Each row comes from the steps of one walk. Every step used is in the known rows, and no mark comes twice. Write the walk behind each row, first mark first.
Known rows
H B F W L: [ 2.25  0.88 -0.73  1.66  3.57  1.63 -0.13 -3.46  0.01 -2.31  0.65 -1.19
 -1.77  2.19 -0.95  0.49  0.91 -1.45 -1.21 -1.28  3.85 -2.32]
B H: [-1.92  1.02  0.73 -0.39  0.90  0.23 -1.73  0.17  0.83  2.08  2.42  0.34
  0.73 -0.32  2.01  0.11 -0.92 -1.44  0.68  1.81 -2.92  0.73]
G H B F W L Y: [ 3.28  0.72 -1.14 -1.09  0.78  0.72  6.34 -0.65  0.63 -3.18 -1.03 -3.41
 -1.01  1.59  0.09  0.18  0.65  0.90  0.41 -0.12  4.53  1.35]
H W L B: [-0.14 -2.67  2.79  1.86 -0.59  0.73  1.24  1.32 -0.84 -2.45 -0.72 -0.49
  0.66 -1.78 -2.74 -2.46 -0.08  1.94 -1.32  0.28 -1.64  2.17]
L W F: [-2.78 -2.91 -2.77 -3.22 -0.78 -2.78 -0.56 -1.77 -1.71  0.29  2.25  3.53
  0.11 -0.18 -0.79  4.19  1.08 -0.91  2.03 -0.93 -1.83 -1.26]
T G: [ 0.73  2.55 -0.74  3.99  2.82 -2.24 -3.24  2.84  0.05  2.20 -0.48  1.17
  1.56  1.23  0.61  1.48  0.42 -0.95  1.42 -0.09  0.50  0.75]
L Y: [-0.34 -1.69  2.07  0.68  1.53 -1.75  2.54  2.13  0.20 -0.82  1.34 -3.44
  2.18  0.33  1.16  1.46  2.06  0.98  1.37  2.02 -0.43  2.69]
H B F W L Y: [ 3.37 -0.26 -0.09  0.36  2.89  0.83  4.48 -2.48  0.18 -3.79  0.51 -3.45
  0.68  2.03 -1.32  1.33  1.53  0.46 -0.45 -0.98  4.14  0.39]
Y L: [-2.57  0.37  3.98  2.41 -1.37 -0.34 -2.38  2.35  0.60 -0.88 -1.60 -2.97
 -0.99  1.04  2.54 -0.02  1.29 -1.35 -1.21  0.58  1.22  1.21]
F W L: [-1.88 -0.77  1.84  1.00  1.77 -0.19 -0.12  1.39 -0.94 -1.11 -1.77 -2.10
 -2.41  0.58 -1.38  0.03  2.32 -1.75 -1.15 -2.88  1.58 -0.65]
G H B: [ 1.58  0.29  1.60  1.94  1.48 -0.30  0.23  0.69  0.46  1.02  0.88 -1.07
 -0.35  1.38  2.23 -1.95 -1.31  2.97  0.88  3.96  0.81  2.04]
W L Y: [-1.60 -1.95  3.34  0.38  0.02 -1.15  3.57  3.60  0.51 -1.38 -1.34 -4.90
  1.48  1.64 -0.85 -0.90  2.01  0.52  0.47 -0.91  0.12  4.06]
W F B: [ 0.73 -2.54 -1.11 -1.07 -0.19 -0.47 -4.25 -1.27 -0.97  4.04 -0.15  1.60
  1.49 -1.85 -2.73 -1.12 -1.07  1.33 -0.45 -0.99 -1.54 -3.04]
H B: [ 1.75 -0.46  2.32  3.10  3.60 -0.16 -1.46 -1.21  0.01  0.47  2.50 -1.17
  1.43  1.68  1.10 -0.55 -0.38  2.16  0.33  2.97  0.36  0.91]
Y L W F B H G: [-1.50 -0.18  0.46 -5.23 -7.14  0.37 -2.09 -1.22  0.26  1.96 -3.93  3.69
  1.00 -0.93  2.17  1.44 -0.44  0.97 -1.10 -5.62 -3.29 -3.07]
T G H B F: [ 4.60  5.21 -3.75  3.38  2.66 -0.86 -1.29 -0.17  1.49  1.96  0.59  2.32
  0.68  3.11  2.19  0.04 -2.46  0.46  1.71  2.28  3.24  0.58]
G H: [-1.58  0.60  0.72  0.89  0.27 -1.25 -0.44  3.08  0.37  1.67  0.15 -1.21
 -1.89  0.44  2.38 -1.16  0.17  0.28  1.32  2.47 -0.60  1.82]
T G H B F W L Y: [ 4.94  3.30 -3.29  0.42  1.30 -0.56  5.38  1.00  0.59 -1.74 -2.98 -0.90
  0.77  1.89 -0.67  1.22  0.42  0.29  0.85 -1.93  5.86  1.48]
T G H: [ 0.36  3.51 -1.62  2.59  0.77 -2.72 -1.37  4.85  0.57  2.91 -1.81  1.50
 -0.11  0.72  1.86 -0.10 -0.50  0.05  1.98  0.57  1.07  2.21]
W L: [-2.20 -0.44  2.58  1.79  0.98 -0.43 -1.21  2.71  0.47  0.51 -1.36 -2.94
 -0.77  2.13 -0.56 -2.16  0.99 -1.17 -0.15 -1.10  0.05  1.64]
F B H W: [ 2.17 -0.46  0.49 -2.89 -2.58  1.53 -2.38 -1.06 -0.59  1.75 -0.43  3.31
  0.83 -4.23 -3.32 -1.74 -0.83  3.43 -0.18  0.56 -4.39 -2.13]
G H W F: [-1.58 -1.84 -1.94 -2.65 -2.49 -2.42  0.47 -0.78 -0.71  0.06  1.11  4.49
 -1.50 -3.98 -3.67  0.50 -1.57  2.28 -0.53  1.36 -0.35 -1.77]

Which walk is each row?
[ 0.35  0.09 -0.70 -0.74  1.45  0.01  4.16  0.22 -0.11 -3.46 -0.29 -3.51
 -1.16  1.39 -1.12  2.27  3.02 -2.36  0.03 -2.01  3.00 -0.51]
B F W L Y
[-1.40 -1.40 -1.40 -6.64 -7.36  1.01 -2.14 -1.14 -0.67  1.39 -2.54  3.70
  1.32 -3.13 -0.48  0.89 -0.71 -0.56  0.00 -3.25 -2.70 -1.55]
Y L W F B H
[-0.37 -2.06 -3.65 -6.71 -3.95  0.16 -2.11 -2.60 -1.19  3.60  0.95  5.01
  1.71 -2.74 -1.72  1.48 -0.90  0.22  1.91 -2.03 -4.88 -2.41]
L W F B H
[ 1.11  0.50 -2.62  2.14  3.61  1.44 -0.24 -2.78 -1.14 -1.55  3.01 -0.81
 -0.56 -0.29  2.18  2.67  1.05 -2.59  0.04  2.20 -0.06 -2.76]
L B F W
[-0.62 -1.52  1.86  2.04  2.02  1.09  1.47  1.48 -1.40 -1.14 -1.26 -3.03
 -0.27 -0.58  0.00 -0.73  1.45 -1.27 -1.29 -1.27 -0.01  1.11]
F W L B
[ 2.42  2.13 -1.30  1.49  1.87  0.57 -0.38 -1.83  1.22  0.63  2.53 -0.16
 -1.28  2.35  3.07 -1.05 -1.38  0.92  1.17  4.35  1.42 -0.01]
G H B F
[ 2.41  2.01 -1.51  0.41  1.63  1.48  1.48 -1.31  0.32 -1.52 -0.99 -1.16
 -3.40  1.93  0.45 -1.17 -0.30 -0.72 -0.53 -0.36  4.03 -1.11]
G H B F W L
[-4.00 -2.25 -0.25 -3.04 -4.40 -2.19 -0.96 -0.60 -0.55 -1.61 -0.92  1.74
 -0.19 -1.06  0.38  3.58  1.49 -1.63  0.02 -2.00  0.69 -0.51]
Y L W F
[-0.87  1.04 -1.44  0.73  2.09  0.72 -0.80 -0.86 -0.10 -1.56 -0.43 -1.45
 -3.40  1.74 -0.49  1.09  2.34 -3.97 -0.66 -2.34  2.43 -3.19]
B F W L
[-1.69 -0.35  4.05  3.47 -1.18  1.12 -1.25  2.36  0.05 -1.05 -1.11 -3.26
  1.38 -0.02  3.83 -1.14  0.10 -0.31 -1.33  2.19 -0.37  2.62]
Y L B
[-0.42 -1.48  1.45  0.67 -2.57  0.60  3.03  3.34 -0.18 -1.62 -1.79 -0.24
 -1.06 -1.71 -1.90 -4.07 -0.94  2.81 -0.61  1.05 -1.44  3.52]
G H W L B
[ 0.02 -0.99 -1.73 -3.64 -1.68  1.01 -3.36 -1.77  0.01  5.22  0.94  3.41
  2.61 -3.10 -2.05 -0.91 -2.67  0.32 -0.50 -0.71 -3.44 -2.91]
W F B H
[ 0.71  0.49 -1.61  0.53 -2.15  1.36  2.39  0.88  0.58 -2.26 -0.53  0.40
 -2.27 -0.57 -0.95 -3.32 -1.43  0.82 -0.25  1.49 -0.68  1.05]
G H W L B F
[-1.04  0.02  1.05 -0.23  0.57  2.62  2.04  0.71 -0.59 -0.07 -0.06 -1.39
  0.89 -1.77  0.61 -0.79 -0.56 -2.14 -1.36 -1.22 -1.64  1.36]
F W L B H
[ 2.41  1.27 -0.49  3.08  3.77  0.77 -2.26 -3.96  1.03 -0.15  3.95 -0.20
  0.15  2.94  1.68  0.59 -0.57  0.04  0.46  3.36  1.20 -1.01]
H B F
[-1.79 -0.13  1.66 -1.57 -2.27  0.69  0.39  0.00  0.35 -0.92 -0.47  1.68
 -0.58 -2.03 -3.36 -1.54 -1.17  0.30 -1.14 -1.10 -2.33  0.84]
B H W L
[-1.99  2.19  2.46  1.26  0.85 -0.49 -1.64  0.09  1.56  1.98  0.93  0.40
  0.74  1.97  4.57  0.64 -0.34  0.03 -0.59 -0.39 -3.51 -0.91]
B H G
[-1.91 -1.57 -1.84 -3.67 -1.98 -0.97 -0.94 -3.81 -0.49  0.32  3.41  5.63
  1.23 -4.75 -4.47  1.85 -2.73  0.45 -1.17  0.62 -2.60 -2.71]
B H W F
